Every row comes from one small tree of marks. Brackets hold a mark, then the marks that hang from it, in alphabetical order. Every link used is in the known rows. Which tree was each row made from?
Known rows
[N J [P [K R V]]]: [-0.10 -0.07  0.00  0.17  0.01  0.39 -0.23  0.32 -0.15 -0.02  0.14  0.16
  0.36 -0.15  0.11 -0.15  0.27  0.10  0.14  0.08  0.23]
[V [Q [J K [N P]]]]: [-0.04 -0.10  0.01  0.11  0.08  0.18 -0.21  0.09 -0.22  0.26  0.03  0.01
 -0.38 -0.27  0.15 -0.13 -0.09  0.41  0.16 -0.09 -0.01]
[Q [J K]]: [ 0.04  0.10  0.01 -0.18 -0.01 -0.02  0.01  0.10 -0.27  0.17 -0.19  0.06
 -0.22 -0.24  0.21 -0.04 -0.11  0.16 -0.01 -0.08  0.05]
[N P [V [Q J]]]: [ 0.04 -0.16  0.15  0.18 -0.01 -0.02 -0.08  0.16 -0.08  0.35  0.02  0.13
 -0.05 -0.22  0.09 -0.10  0.22  0.24  0.18 -0.17 -0.21]
[K R]: [ 0.11 -0.09  0.07  0.18 -0.03  0.25 -0.07  0.10 -0.10  0.07 -0.04 -0.02
  0.26 -0.15  0.21 -0.05  0.14 -0.01 -0.02 -0.02  0.01]
[V [Q [J [K R] N]]]: [ 0.15 -0.09 -0.01  0.17 -0.07  0.42 -0.16  0.31 -0.20  0.28  0.00 -0.11
 -0.10 -0.27  0.32 -0.06  0.02  0.31  0.05 -0.07  0.15]
[J N]: [ 0.07  0.00 -0.07  0.23  0.01  0.21 -0.10 -0.07 -0.11  0.05 -0.04 -0.08
 -0.17 -0.08  0.08 -0.17 -0.16  0.01  0.08 -0.06  0.11]
[N J [P K] [V Q]]: [-0.09 -0.12  0.05  0.13  0.05 -0.21 -0.16  0.22 -0.04  0.12  0.06  0.08
  0.25 -0.18 -0.11 -0.16  0.26  0.19  0.25 -0.14  0.10]
[P Q]: [ 0.06 -0.18  0.05  0.08  0.00  0.19  0.00 -0.12 -0.07  0.10 -0.13  0.11
  0.07 -0.11  0.27 -0.12  0.04 -0.01 -0.06 -0.15 -0.01]
[K [J N] [V Q]]: [ 0.13 -0.24 -0.13  0.49 -0.02  0.55 -0.22 -0.09 -0.09  0.24  0.24 -0.05
  0.26 -0.24  0.20 -0.16  0.12  0.09  0.12 -0.02  0.20]
[J K N]: [ 0.08 -0.02 -0.11  0.06  0.02  0.11 -0.11  0.03 -0.20  0.05 -0.11 -0.15
 -0.24 -0.14  0.07 -0.12 -0.24  0.12  0.06 -0.09  0.06]
[N [J K] P [V Q]]: [-0.07 -0.21  0.07  0.14  0.02 -0.20 -0.25  0.16 -0.09  0.18 -0.07 -0.05
 -0.14 -0.15 -0.20 -0.12  0.06  0.26  0.18 -0.13 -0.15]
[Q [J [K V] N]]: [ 0.07  0.06 -0.12  0.08 -0.06  0.42 -0.13  0.28 -0.31  0.23 -0.03  0.00
 -0.37 -0.17  0.26 -0.14 -0.17  0.17  0.09 -0.02  0.13]
[V [Q [J [K P] N]]]: [ 0.11 -0.01 -0.06  0.17 -0.06  0.22 -0.19  0.23 -0.42  0.27  0.03 -0.16
 -0.33 -0.28  0.27 -0.08 -0.14  0.37  0.00 -0.04  0.25]
[K J R]: [ 0.22 -0.15  0.01  0.24 -0.04  0.24  0.01 -0.10 -0.07  0.07  0.00  0.00
  0.50 -0.25  0.18 -0.01  0.18 -0.01 -0.08 -0.05  0.06]
[Q [J [N [P [K R]]]]]: [ 0.10  0.04 -0.02  0.08  0.01  0.33 -0.07  0.28 -0.18  0.08  0.08  0.14
  0.05 -0.23  0.29 -0.11  0.08  0.23  0.10 -0.07  0.17]
[K [P Q] R V]: [ 0.25 -0.30  0.03  0.38 -0.15  0.71 -0.17  0.33 -0.25  0.14  0.11 -0.01
  0.29 -0.10  0.44 -0.08  0.26  0.02 -0.17 -0.01  0.01]
[N V]: [ 0.17 -0.05  0.04  0.13 -0.05 -0.09  0.00  0.12 -0.06  0.15 -0.12 -0.01
  0.06 -0.08 -0.01 -0.12  0.04 -0.04  0.07 -0.16 -0.09]
[Q [J [N P]]]: [-0.02  0.03  0.02  0.16  0.04  0.20 -0.07 -0.04 -0.17  0.13 -0.02  0.12
 -0.39 -0.16  0.15 -0.16 -0.15  0.19  0.14 -0.05  0.04]
[Q J]: [ 0.01  0.11  0.07 -0.01  0.00  0.06  0.05 -0.01 -0.21  0.19 -0.13  0.15
 -0.13 -0.20  0.24 -0.08  0.00  0.08  0.03 -0.04  0.15]
[V [Q [J N]]]: [ 0.02  0.00  0.01  0.24 -0.02  0.25 -0.13  0.05 -0.17  0.31  0.04  0.01
 -0.19 -0.21  0.24 -0.15  0.00  0.20  0.14 -0.06  0.29]
[N J [P K Q] V]: [ 0.03 -0.18  0.01  0.01 -0.02 -0.07 -0.04  0.15 -0.03  0.05 -0.11  0.17
  0.06 -0.07 -0.02 -0.18  0.15  0.08  0.08 -0.24 -0.01]
[V [Q [J K N]]]: [ 0.05 -0.04 -0.05  0.06 -0.01  0.19 -0.13  0.12 -0.24  0.28 -0.02 -0.07
 -0.30 -0.25  0.20 -0.11 -0.10  0.30  0.09 -0.09  0.18]

Write each row's tree
[ 0.00 -0.24 -0.02  0.19  0.13  0.28 -0.15  0.02 -0.08  0.16  0.31  0.21
  0.67 -0.36  0.25 -0.14  0.41  0.22  0.14 -0.05  0.04]  [N [P [K J [V Q]]]]
[-0.02 -0.22 -0.02  0.16  0.02  0.31 -0.24  0.20 -0.19  0.24  0.10 -0.02
  0.20 -0.24  0.19 -0.12  0.14  0.19  0.11  0.00 -0.03]  [J [K [V Q]]]
[ 0.23 -0.26  0.07  0.28 -0.11  0.47 -0.06  0.17 -0.22  0.09 -0.03 -0.05
  0.21 -0.13  0.37 -0.06  0.17  0.06 -0.20 -0.08 -0.03]  [K [P Q] R]
[ 0.08  0.00 -0.02 -0.01 -0.08 -0.24 -0.07  0.21 -0.14  0.09 -0.23 -0.12
 -0.20 -0.06 -0.20 -0.10 -0.10  0.04  0.08 -0.14  0.04]  [N [J K] V]
[-0.08 -0.16 -0.08  0.30  0.11  0.43 -0.28  0.22 -0.12  0.13  0.33  0.11
  0.26 -0.22  0.22 -0.24  0.21  0.26  0.26 -0.03  0.14]  [J [N [P [K [V Q]]]]]
[ 0.21 -0.07 -0.10  0.13 -0.05  0.33 -0.16  0.22 -0.14  0.04 -0.05 -0.17
 -0.06 -0.14  0.17 -0.07 -0.11  0.11  0.00 -0.06  0.05]  [J [K R] N]
[ 0.08 -0.25  0.02  0.39  0.02  0.08 -0.25  0.12  0.00  0.21  0.11 -0.04
 -0.07 -0.10 -0.05 -0.18  0.08  0.21  0.24 -0.16 -0.20]  [J [N P [V Q]]]
[ 0.17 -0.16 -0.04  0.37 -0.06  0.15 -0.16  0.15 -0.01  0.26  0.06 -0.16
 -0.04 -0.10 -0.01 -0.16  0.05  0.10  0.17 -0.16  0.04]  [J [N [V Q]]]
[ 0.08 -0.24 -0.02  0.37  0.01  0.36 -0.13 -0.08 -0.08  0.25  0.20  0.06
  0.50 -0.29  0.21 -0.09  0.29  0.08  0.06  0.00  0.08]  [K J [V Q]]
[-0.13 -0.20  0.08  0.14  0.04  0.10 -0.11 -0.19 -0.05  0.01 -0.15  0.15
 -0.18 -0.08  0.05 -0.17 -0.01  0.07  0.04 -0.09 -0.04]  [N J [P Q]]
[ 0.07 -0.04 -0.03 -0.11 -0.07  0.46  0.04  0.27 -0.21  0.24  0.01  0.31
  0.21 -0.20  0.51 -0.16  0.21  0.07 -0.01 -0.12  0.24]  [P [K V] [Q J]]
[ 0.01 -0.11 -0.06  0.07  0.11  0.23 -0.06 -0.01 -0.11  0.03  0.20  0.23
  0.56 -0.29  0.22 -0.13  0.26  0.11  0.10 -0.04  0.01]  [N [P [K J V]]]
[ 0.35 -0.10 -0.14  0.29 -0.08  0.05 -0.01 -0.05 -0.02  0.13 -0.02 -0.13
  0.03 -0.12 -0.05 -0.12 -0.06 -0.04  0.05 -0.20  0.05]  [K [J [N V]]]
[ 0.18 -0.13  0.02  0.40 -0.12  0.58 -0.16  0.35 -0.30  0.11  0.15 -0.07
  0.30 -0.14  0.32 -0.07  0.22  0.03 -0.06  0.10  0.06]  [K P R V]
[ 0.27 -0.30 -0.09  0.14 -0.08  0.60 -0.02  0.18 -0.07  0.11  0.15  0.18
  0.82 -0.23  0.46 -0.10  0.40  0.00 -0.09 -0.13  0.13]  [P [K J R V] Q]
[ 0.09 -0.20 -0.07  0.30  0.00  0.61 -0.28  0.33 -0.17  0.06  0.13 -0.06
 -0.03 -0.12  0.16 -0.12  0.01  0.20  0.11  0.00 -0.17]  [J [K R V] [N P]]
[ 0.38 -0.22 -0.20  0.08 -0.10  0.16  0.06  0.06  0.02  0.13  0.01  0.01
  0.26 -0.16  0.16 -0.17  0.08  0.01 -0.01 -0.35  0.12]  [P [K [J [N V]]] Q]
[ 0.26 -0.07 -0.10 -0.04 -0.15  0.21  0.07  0.31 -0.11  0.23 -0.10  0.12
 -0.12 -0.11  0.28 -0.17  0.01  0.07  0.03 -0.32  0.20]  [P K [Q [J [N V]]]]
[ 0.25 -0.31 -0.02 -0.02  0.01 -0.03  0.05 -0.02  0.02  0.10  0.02  0.22
  0.46 -0.22  0.14 -0.13  0.26  0.09  0.02 -0.35 -0.21]  [N [P [K J] Q] V]
[ 0.12  0.04  0.06 -0.06 -0.07  0.17 -0.02  0.27 -0.25  0.18 -0.14  0.03
  0.00 -0.25  0.30  0.00  0.03  0.17 -0.06 -0.05  0.05]  [Q [J [K R]]]
[ 0.15 -0.26 -0.03  0.42 -0.03  0.38 -0.17  0.01 -0.26  0.23  0.26 -0.05
  0.49 -0.31  0.28 -0.08  0.26  0.15 -0.03  0.05  0.10]  [K J P [V Q]]
[ 0.04 -0.13  0.10  0.33 -0.11  0.61 -0.18  0.32 -0.18  0.36  0.15  0.12
  0.30 -0.24  0.41 -0.06  0.36  0.14  0.09  0.05  0.20]  [K R [V [Q J]]]
[ 0.14  0.01  0.02  0.22 -0.04  0.05 -0.08  0.14 -0.11  0.21 -0.06  0.07
 -0.41 -0.07  0.03 -0.14 -0.08  0.15  0.17 -0.17 -0.09]  [Q [J [N P V]]]
[ 0.13 -0.12 -0.01  0.14 -0.06  0.45 -0.17  0.37 -0.20  0.11  0.03 -0.03
  0.27 -0.16  0.23 -0.06  0.12  0.08  0.01  0.02 -0.07]  [J [K R V]]
[ 0.20 -0.18 -0.09  0.18 -0.06  0.05 -0.21  0.27 -0.10  0.24 -0.03 -0.23
 -0.13 -0.13 -0.01 -0.12 -0.05  0.19  0.14 -0.20 -0.06]  [J K [N [V Q]]]
[ 0.07 -0.07  0.04 -0.03  0.09 -0.17 -0.02  0.23 -0.05  0.05  0.02  0.14
  0.27 -0.15  0.02 -0.14  0.18  0.11  0.17 -0.21 -0.14]  [N [P K] V]
[-0.08 -0.20  0.12  0.30  0.00 -0.13 -0.22  0.04 -0.01  0.18 -0.01  0.00
 -0.03 -0.11 -0.17 -0.15  0.17  0.14  0.21 -0.10 -0.07]  [N J P [V Q]]
